Each row was made from one small tree. The marks that hang from a mark follow it in brackets, in alphabetical order. Every link used is in the known rows. Write each row's tree.
Known rows
puzu[bifaka degi marun]: 0.85 3.46 2.64 0.85 -2.21 1.27 -0.35 -7.95 -1.17 -1.25 -2.55 -0.19 -2.19 -2.19 1.73 -4.60 0.00 0.83 -3.77 -2.01 -2.55 -2.89
bifaka[puzu[degi]]: 1.32 3.30 1.47 1.04 -1.52 2.52 -0.98 -8.02 -0.17 -0.71 -0.89 -0.93 -0.72 -3.60 -0.07 -4.29 -1.80 1.67 -1.41 1.39 -0.55 -1.48
vekar[vefo[bifaka[puzu]]]: 3.01 2.23 2.35 1.88 -2.69 2.75 -1.47 -5.40 0.71 -0.43 -0.98 0.26 -0.92 -2.78 -2.05 -3.43 -1.96 1.33 -3.84 1.58 -2.67 -0.27
bifaka[degi vefo]: 1.34 1.39 -0.11 3.20 -3.05 0.99 -1.93 -6.38 2.94 1.16 0.68 2.14 -0.65 -3.30 -2.63 -2.80 -0.65 2.61 -2.22 0.97 3.40 0.46
vefo[bifaka[puzu]]: 3.01 4.25 2.43 1.55 -2.55 2.22 0.40 -6.97 -0.85 -0.21 -0.12 0.58 -0.52 -3.08 -1.80 -2.42 -0.52 1.64 -4.02 1.48 -1.46 -0.26
vekar[vefo[bifaka[degi[puzu[marun]]]]]: 0.88 -1.25 1.25 2.99 -4.44 -0.44 -1.76 -3.30 1.73 0.82 0.12 1.97 -0.79 -3.87 -2.97 -4.05 -1.52 2.10 -4.52 0.27 -0.19 -0.51
marun[puzu[bifaka]]: 2.01 6.18 5.23 -0.18 -2.95 4.16 0.90 -8.25 -2.01 -1.26 -0.88 1.69 -0.48 -1.57 -0.34 -3.21 0.69 0.77 -3.56 -1.51 -2.65 0.07
vekar[vefo[bifaka]]: 2.36 1.69 1.92 2.50 -3.57 2.24 -0.50 -6.19 -0.03 -0.49 -0.83 2.07 0.42 -2.23 -3.03 -2.72 -1.20 1.22 -4.81 0.29 -1.83 0.60
vekar[vefo]: -0.41 1.84 1.74 1.80 -3.78 2.51 -0.65 -6.72 0.89 -0.95 0.02 3.03 1.69 -1.54 -2.28 -2.93 -0.99 1.64 -3.52 -0.42 -0.56 0.47
vekar[vefo[bifaka[puzu[degi marun]]]]: 2.81 0.60 1.56 2.03 -1.98 1.91 -3.39 -4.88 0.11 -1.32 -3.52 -2.90 -2.77 -3.60 0.92 -5.84 -3.16 0.90 -3.23 0.84 -4.34 -3.18
bifaka[degi]: 0.58 2.75 0.94 2.52 -3.73 1.51 -0.22 -7.11 1.23 0.16 1.06 2.68 0.60 -2.64 -2.31 -2.49 -0.17 2.04 -2.48 0.05 2.21 0.38
vefo[bifaka]: 2.42 3.63 2.07 2.05 -3.65 1.66 1.43 -7.82 -1.51 -0.14 -0.27 2.28 0.82 -2.49 -2.76 -1.56 0.14 1.50 -4.92 0.18 -0.53 0.66
vefo[bifaka[puzu[degi marun]]]: 2.85 2.54 1.60 1.53 -1.77 1.41 -1.56 -6.42 -1.38 -1.11 -2.80 -2.79 -2.54 -3.90 1.16 -4.82 -1.84 1.25 -3.36 0.73 -3.02 -3.20
marun[bifaka[puzu[degi] vefo]]: 1.85 1.88 0.13 1.21 -2.16 2.97 -3.04 -7.68 3.18 0.33 -0.52 -1.57 -0.88 -5.75 -0.70 -4.85 -2.38 2.25 -0.23 2.36 3.10 -1.83
vekar[vefo[bifaka[degi puzu[marun]]]]: 2.66 0.72 1.55 2.84 -3.07 1.44 -3.51 -2.97 2.10 -0.62 -1.58 -1.12 -2.77 -3.44 -0.18 -4.78 -2.25 1.60 -3.24 0.87 -2.43 -2.40
vekar[vefo[bifaka[degi]]]: 3.20 0.71 1.28 3.79 -3.64 1.73 -1.92 -4.99 1.65 0.24 -0.69 1.66 -0.87 -3.20 -3.46 -3.19 -1.89 1.30 -3.69 0.77 -0.20 0.49
vefo[bifaka[degi]]: 3.25 2.60 1.32 3.38 -3.69 1.21 0.06 -6.59 0.31 0.55 0.14 1.87 -0.70 -3.50 -3.13 -2.21 -0.43 1.57 -3.85 0.69 0.86 0.59
bifaka[puzu[degi marun] vefo]: 1.03 1.33 0.44 1.48 -1.16 1.12 -3.47 -6.26 1.27 -0.24 -2.03 -2.47 -2.54 -3.89 1.96 -5.57 -1.98 2.25 -1.85 0.97 -0.44 -3.24
marun[puzu]: 0.63 4.90 4.01 0.21 -3.36 4.06 0.74 -7.95 -2.03 -1.54 0.07 1.84 1.85 -2.12 -1.09 -2.91 0.13 1.50 -3.08 -0.53 -1.13 0.61
degi[puzu vefo]: -1.38 2.58 1.74 0.72 -3.05 1.18 2.77 -7.63 -0.10 0.47 3.48 5.03 3.01 -2.45 -2.64 -1.83 0.42 2.39 -5.17 0.09 2.42 1.46
vefo[bifaka[degi puzu[marun]]]: 2.73 2.70 1.57 2.45 -3.06 0.96 -1.65 -4.75 0.72 -0.18 -0.82 -1.00 -2.39 -3.75 -0.13 -3.76 -0.85 1.75 -3.32 0.91 -1.06 -2.20

Which tree is each row?
1.26 3.70 2.96 -0.03 -3.57 4.98 -0.81 -8.85 -0.72 -1.61 -1.02 -0.60 1.39 -5.02 -0.57 -4.69 -1.40 1.18 -1.08 0.02 0.72 -0.87 | marun[bifaka puzu[degi]]
0.40 1.95 2.08 1.15 -3.29 -0.09 2.14 -6.01 -1.15 0.04 1.66 3.20 1.20 -2.86 -1.45 -2.38 0.40 1.86 -6.94 -0.51 0.06 -0.35 | degi[puzu[marun] vefo[bifaka]]
1.88 -0.79 1.30 3.30 -4.30 0.22 -1.09 -4.33 1.90 1.82 1.04 2.99 -0.39 -4.07 -5.06 -3.40 -1.85 2.02 -4.18 1.31 0.96 1.42 | vekar[vefo[bifaka[degi[puzu]]]]
2.37 4.30 2.53 1.22 -0.88 2.75 1.03 -9.00 -0.48 -0.99 -0.95 1.47 -1.30 -2.05 0.52 -3.68 -0.25 0.61 -4.21 -0.96 -0.72 -1.00 | puzu[bifaka degi[vefo]]
2.83 4.94 4.26 0.75 -2.10 3.49 -0.95 -7.36 -0.19 -0.08 -1.27 1.12 -1.74 -2.13 -0.78 -3.46 0.33 1.46 -3.54 -0.73 -1.27 0.06 | marun[puzu[bifaka[vefo]]]
2.90 5.46 4.42 1.06 -1.89 4.31 0.13 -6.97 0.12 -0.91 0.13 1.77 -1.47 -2.24 -0.03 -3.40 0.07 0.73 -3.62 -1.14 -0.54 -0.15 | marun[puzu[bifaka[degi[vefo]]]]
0.71 1.35 0.22 2.47 -2.29 0.70 -3.56 -4.57 3.38 0.54 -0.20 -0.71 -2.47 -3.64 0.46 -4.39 -1.20 2.84 -1.79 1.14 1.56 -2.42 | bifaka[degi puzu[marun] vefo]
3.66 2.76 1.26 2.30 -1.32 2.14 0.81 -8.49 -1.39 -0.60 -1.10 0.71 -0.30 -3.19 -1.09 -3.07 -1.22 0.82 -4.87 0.33 -0.40 -0.29 | puzu[degi[vefo[bifaka]]]
1.90 4.03 3.01 0.49 -1.19 4.44 0.11 -8.61 -2.03 -1.99 -1.00 0.23 0.62 -2.78 0.56 -4.34 -1.65 0.85 -2.95 -0.37 -0.90 -0.62 | marun[puzu[degi[vefo]]]
0.06 4.06 3.24 0.27 -2.54 1.47 3.01 -7.78 -0.03 0.54 2.44 4.82 0.78 -2.13 -2.19 -2.05 1.18 1.69 -5.56 -0.70 0.98 1.04 | degi[puzu[bifaka] vefo]
1.17 3.49 0.93 0.37 -1.76 4.32 -0.45 -8.30 1.72 -1.28 0.56 -0.43 0.78 -4.93 0.51 -4.18 -1.75 1.52 -1.51 1.38 2.38 -1.69 | marun[bifaka[puzu[degi[vefo]]]]
4.05 1.20 1.58 2.45 -1.61 2.60 -2.78 -5.81 0.49 -0.48 -2.90 -1.91 -2.40 -4.00 -1.14 -5.18 -3.40 1.01 -2.71 2.00 -2.92 -1.37 | vekar[vefo[bifaka[puzu[degi]]]]
-0.56 2.32 0.77 0.55 -3.09 2.86 -0.19 -8.00 0.90 -2.01 -0.05 0.30 1.66 -4.03 1.59 -4.28 -0.71 1.27 -3.13 -1.12 1.81 -2.82 | puzu[degi[vefo] marun[bifaka]]
2.85 5.23 4.64 1.20 -3.05 3.80 -0.40 -6.96 -0.30 -0.42 -0.74 1.10 -1.97 -2.44 -0.89 -3.67 0.15 1.00 -2.49 -0.95 -1.11 -0.10 | marun[puzu[bifaka[degi]]]
1.41 1.91 -0.09 2.14 -3.39 2.77 -3.10 -5.84 5.23 1.26 1.36 0.00 -0.78 -5.69 -1.94 -3.68 -1.25 2.83 -0.30 2.40 5.04 -0.75 | marun[bifaka[degi puzu vefo]]
0.30 2.85 0.42 1.79 -4.00 3.39 0.39 -7.41 3.14 -0.42 2.64 3.04 2.14 -4.22 -1.75 -2.35 -0.16 1.77 -2.49 0.14 5.05 0.08 | marun[bifaka[degi[vefo]]]
0.09 2.92 1.17 1.56 -2.03 1.94 -1.11 -5.29 1.89 -1.23 1.01 0.51 -0.85 -2.78 1.62 -3.76 -0.74 2.01 -2.90 0.16 0.70 -2.39 | bifaka[degi[vefo] puzu[marun]]
0.80 2.41 2.53 1.18 -2.87 0.19 0.50 -7.06 1.33 2.19 1.33 3.59 -0.90 -2.98 -3.19 -2.82 0.66 2.58 -4.51 0.24 1.83 1.01 | degi[puzu[bifaka[vefo]]]
-0.18 0.65 -0.32 2.38 -4.46 1.26 -2.87 -5.64 4.36 0.41 0.66 0.97 0.07 -4.88 -0.82 -3.74 -0.42 2.71 -1.72 -0.13 4.45 -1.93 | puzu[marun[bifaka[degi vefo]]]
1.75 2.56 1.65 1.57 -3.94 4.08 -2.89 -6.34 3.08 0.39 0.58 0.55 0.16 -5.28 -2.13 -3.89 -1.12 2.32 -0.69 0.95 3.98 0.00 | marun[bifaka[degi vefo] puzu]
2.95 2.67 1.63 2.03 -1.21 1.54 -1.40 -8.36 0.89 0.74 -2.10 0.33 -3.00 -3.10 -0.65 -4.29 -0.85 1.46 -2.86 -0.07 0.05 -0.96 | puzu[bifaka[vefo] degi]
1.56 2.12 1.54 2.55 -2.73 0.39 -2.35 -5.51 2.73 0.77 -1.14 1.00 -3.33 -2.52 0.26 -3.93 0.24 1.90 -3.43 -1.16 0.77 -2.11 | puzu[bifaka[degi vefo] marun]
2.01 1.99 0.20 2.85 -2.10 1.36 -2.82 -5.64 3.58 1.29 0.57 0.30 -2.05 -3.94 -1.61 -3.73 -1.44 2.79 -1.17 2.25 2.78 -0.37 | bifaka[degi puzu vefo]
0.80 1.32 -0.44 2.80 -4.25 2.17 -2.21 -6.59 4.50 1.29 1.47 1.91 0.41 -5.10 -2.84 -3.04 -0.78 2.70 -1.25 1.06 5.88 -0.01 | marun[bifaka[degi vefo]]
0.11 0.65 -0.18 1.46 -3.31 1.61 -2.68 -7.39 2.38 -0.46 -1.19 -0.79 -0.10 -5.06 0.42 -4.80 -1.33 2.09 -1.84 -0.16 2.67 -2.87 | puzu[degi marun[bifaka[vefo]]]
2.03 1.35 1.39 3.03 -4.33 -0.24 0.83 -6.05 0.39 1.96 1.74 3.02 -0.10 -4.39 -4.81 -2.31 -0.42 2.33 -4.27 1.43 2.27 1.39 | vefo[bifaka[degi[puzu]]]
3.30 4.39 2.18 1.44 -1.63 2.64 1.06 -6.93 -0.48 -0.65 0.70 0.99 -0.17 -2.78 -1.03 -2.16 -0.61 1.33 -4.98 1.41 -0.87 -0.13 | degi[vefo[bifaka[puzu]]]
